Every row comes from one small tree of marks. Brackets hold a mark, then the marks that hang from it, in alphabetical order. Every link used is in the known rows. Which tree was each row made from?
In the rows, 128 means zero.
Known rows:
[Y B [U H [N [M [W X]]]]]: 113; 115; 117; 131; 125; 115; 135; 136; 134; 129; 153; 119; 149; 130; 123; 104; 147; 148; 133; 133; 132; 113; 148; 126
[U [H X] [N B [M W Y]]]: 93; 138; 97; 122; 113; 144; 116; 151; 109; 129; 168; 136; 126; 120; 131; 122; 89; 116; 152; 103; 110; 106; 156; 135
[M H]: 116; 137; 146; 140; 125; 142; 106; 97; 125; 115; 137; 124; 139; 142; 115; 130; 134; 100; 132; 125; 138; 151; 129; 119
[M [W B] Y]: 130; 146; 151; 111; 130; 131; 98; 116; 139; 122; 118; 114; 111; 107; 133; 142; 111; 102; 124; 103; 138; 125; 153; 154
[J [Y [U [H X] N]]]: 110; 101; 113; 118; 140; 110; 124; 145; 113; 137; 136; 139; 129; 132; 157; 124; 157; 140; 131; 132; 126; 134; 113; 134
[W M]: 124; 119; 115; 121; 127; 157; 128; 122; 140; 112; 121; 133; 146; 136; 133; 120; 129; 118; 144; 125; 135; 150; 128; 111
[X N Y]: 126; 133; 114; 115; 130; 138; 118; 105; 135; 134; 119; 159; 132; 147; 128; 153; 138; 111; 110; 140; 144; 135; 117; 134
[M W Y]: 123; 156; 140; 101; 134; 134; 81; 105; 132; 123; 130; 119; 110; 136; 119; 148; 127; 108; 120; 100; 139; 138; 153; 149
[N B]: 104; 143; 112; 120; 123; 120; 99; 138; 127; 124; 153; 147; 153; 128; 107; 121; 118; 117; 122; 111; 117; 133; 91; 125
[W M U [X [N [B H]]]]: 152; 103; 128; 145; 125; 129; 146; 143; 150; 111; 115; 144; 126; 144; 135; 135; 92; 108; 133; 172; 139; 123; 137; 118
[M [H [X N Y]] [W B]]: 145; 137; 171; 142; 127; 135; 122; 102; 117; 144; 124; 119; 98; 127; 118; 121; 103; 103; 134; 116; 144; 126; 158; 136
[W [B H] M U [X N]]: 170; 82; 149; 155; 128; 139; 181; 131; 153; 111; 81; 134; 121; 120; 160; 140; 89; 93; 136; 186; 148; 119; 153; 121
[W B]: 122; 122; 134; 129; 123; 133; 136; 120; 133; 122; 116; 134; 148; 107; 137; 125; 118; 105; 124; 122; 129; 130; 110; 130
[N [M [H X] W [Y B]]]: 110; 157; 156; 124; 115; 137; 90; 114; 110; 124; 148; 95; 112; 128; 86; 121; 108; 137; 136; 98; 144; 139; 167; 113
[Y B [U [H X]]]: 111; 116; 141; 122; 161; 113; 126; 134; 101; 149; 129; 114; 137; 135; 101; 113; 172; 163; 107; 153; 117; 151; 93; 114
[U H]: 108; 119; 114; 130; 136; 147; 119; 115; 118; 123; 136; 151; 147; 142; 138; 142; 149; 107; 114; 147; 122; 146; 127; 124
[B [H [X N W [Y U]]]]: 154; 146; 140; 120; 154; 120; 145; 108; 107; 142; 108; 131; 107; 142; 118; 154; 162; 138; 114; 138; 107; 139; 110; 134
[H [X N [W B U]]]: 158; 130; 155; 132; 133; 134; 170; 122; 124; 124; 79; 112; 112; 112; 132; 142; 117; 147; 123; 129; 120; 135; 118; 136
[M H [W B X] [Y U]]: 154; 147; 200; 138; 122; 104; 87; 102; 150; 120; 133; 84; 91; 124; 124; 126; 116; 101; 117; 119; 145; 125; 170; 158
[W [B H] [U [N M]]]: 126; 99; 105; 147; 117; 132; 187; 134; 137; 105; 99; 130; 150; 96; 166; 129; 89; 99; 160; 136; 139; 97; 137; 130
[U H [N B M]]: 82; 122; 68; 137; 107; 146; 136; 152; 127; 111; 167; 160; 171; 120; 142; 117; 111; 110; 154; 123; 111; 108; 128; 122
[N [B [H X]] [M W]]: 107; 155; 109; 123; 115; 115; 115; 141; 94; 125; 173; 141; 135; 131; 95; 110; 91; 122; 143; 86; 104; 114; 131; 119
[H [X [N B] [W [M Y]]]]: 139; 153; 134; 114; 133; 153; 123; 143; 128; 120; 115; 119; 110; 121; 109; 142; 118; 145; 139; 120; 105; 146; 121; 125

Which tree is each row?
122; 119; 119; 123; 159; 116; 121; 123; 133; 144; 119; 141; 135; 142; 114; 142; 184; 149; 102; 176; 138; 139; 107; 130 -> [X N [Y B [U H]]]
131; 140; 94; 140; 114; 129; 155; 143; 141; 98; 125; 128; 145; 114; 142; 137; 118; 136; 151; 107; 114; 110; 130; 129 -> [X [W [U [N [B H] M]]]]
106; 103; 127; 123; 160; 125; 148; 140; 107; 151; 124; 115; 144; 124; 118; 108; 163; 153; 132; 151; 119; 134; 99; 117 -> [Y B [U [H X] N]]
172; 108; 131; 141; 115; 151; 174; 139; 148; 134; 87; 113; 109; 107; 170; 120; 104; 143; 144; 110; 135; 117; 139; 122 -> [H [X [W B M [U N]] Y]]
160; 118; 146; 133; 124; 105; 137; 118; 142; 147; 132; 133; 114; 124; 155; 120; 115; 92; 124; 120; 138; 92; 153; 150 -> [M [W [B H] [X [Y [U N]]]]]
130; 99; 123; 130; 143; 151; 149; 144; 158; 111; 100; 108; 131; 95; 169; 126; 132; 110; 158; 154; 129; 124; 142; 142 -> [W B [M [Y [U H N]]]]
138; 120; 139; 126; 142; 105; 133; 144; 121; 126; 110; 128; 117; 111; 148; 141; 170; 159; 115; 140; 112; 143; 117; 143 -> [J [Y [U [H [X N [W B]]]]]]
86; 120; 82; 134; 108; 147; 144; 155; 103; 129; 167; 154; 157; 122; 133; 109; 97; 121; 152; 118; 104; 111; 121; 115 -> [U [H X] [N B M]]
115; 141; 107; 123; 123; 95; 113; 160; 118; 114; 150; 139; 130; 126; 125; 132; 159; 177; 122; 121; 102; 137; 114; 135 -> [J [Y [U [H [X [N B M] W]]]]]
107; 144; 119; 106; 140; 112; 103; 137; 144; 122; 133; 115; 132; 118; 125; 131; 133; 122; 137; 118; 122; 122; 99; 153 -> [M [Y [U [N B]]]]
144; 153; 111; 129; 103; 119; 136; 138; 129; 124; 127; 135; 115; 135; 116; 137; 107; 165; 116; 106; 120; 121; 118; 129 -> [H [X [N B M] [W U] Y]]
140; 148; 127; 123; 125; 134; 107; 122; 143; 141; 122; 133; 134; 125; 116; 142; 168; 155; 97; 112; 133; 140; 117; 113 -> [X W [Y B]]
137; 91; 117; 147; 113; 148; 128; 159; 165; 115; 126; 135; 118; 132; 171; 137; 87; 102; 138; 165; 143; 111; 161; 129 -> [W [M Y] [U H [N B]] X]
132; 127; 131; 121; 138; 133; 126; 110; 93; 154; 129; 154; 118; 146; 125; 142; 125; 103; 111; 132; 124; 133; 112; 112 -> [B [H [X Y]]]
113; 119; 143; 121; 153; 132; 132; 126; 88; 151; 120; 133; 138; 127; 95; 128; 137; 127; 119; 144; 123; 144; 101; 95 -> [Y [B [H X]]]
134; 136; 131; 132; 134; 122; 163; 125; 118; 114; 116; 114; 130; 115; 129; 129; 154; 158; 126; 137; 97; 135; 121; 140 -> [Y [U [H [X [N M] [W B]]]]]
136; 134; 137; 108; 142; 114; 129; 110; 112; 149; 118; 133; 113; 152; 112; 132; 142; 140; 109; 133; 128; 138; 95; 136 -> [H [X N [Y U]]]
135; 141; 102; 121; 110; 123; 124; 108; 145; 115; 125; 141; 121; 150; 130; 142; 115; 132; 123; 114; 158; 118; 157; 143 -> [X [N [M [W U]]] Y]
144; 113; 109; 144; 132; 140; 142; 136; 152; 137; 104; 131; 129; 123; 155; 147; 161; 154; 114; 143; 142; 122; 139; 122 -> [X [W [U H N]] [Y B]]
129; 123; 110; 132; 143; 135; 150; 157; 129; 126; 136; 115; 135; 122; 138; 105; 148; 155; 156; 125; 91; 129; 113; 129 -> [Y [U [H [X [W M]]] [N B]]]
112; 152; 163; 127; 134; 140; 92; 118; 110; 128; 133; 118; 106; 132; 94; 145; 104; 106; 131; 138; 126; 144; 124; 130 -> [M [H [X [N B]]] Y]
149; 137; 134; 134; 100; 99; 127; 116; 138; 122; 150; 131; 124; 129; 136; 117; 111; 115; 116; 106; 134; 100; 159; 139 -> [N [M [W [B H] [X [Y U]]]]]
114; 127; 116; 135; 120; 116; 124; 124; 143; 131; 141; 115; 147; 127; 117; 108; 149; 145; 138; 122; 152; 119; 121; 117 -> [X [Y B [U [N [M H]]]]]
129; 129; 144; 112; 140; 106; 114; 125; 110; 163; 128; 120; 122; 140; 100; 113; 151; 161; 99; 123; 133; 140; 86; 115 -> [H [X [Y B U]]]
160; 115; 134; 128; 110; 122; 116; 119; 159; 131; 136; 134; 123; 157; 143; 116; 132; 127; 109; 133; 146; 132; 132; 121 -> [W M [X [Y U]]]
120; 131; 141; 135; 116; 109; 125; 122; 141; 123; 152; 97; 144; 130; 104; 92; 133; 145; 146; 113; 146; 116; 147; 120 -> [Y B [U [N [M H [W X]]]]]
129; 135; 155; 138; 119; 140; 106; 99; 109; 144; 140; 129; 114; 152; 116; 126; 120; 109; 118; 118; 140; 144; 126; 112 -> [M [H [X Y]]]
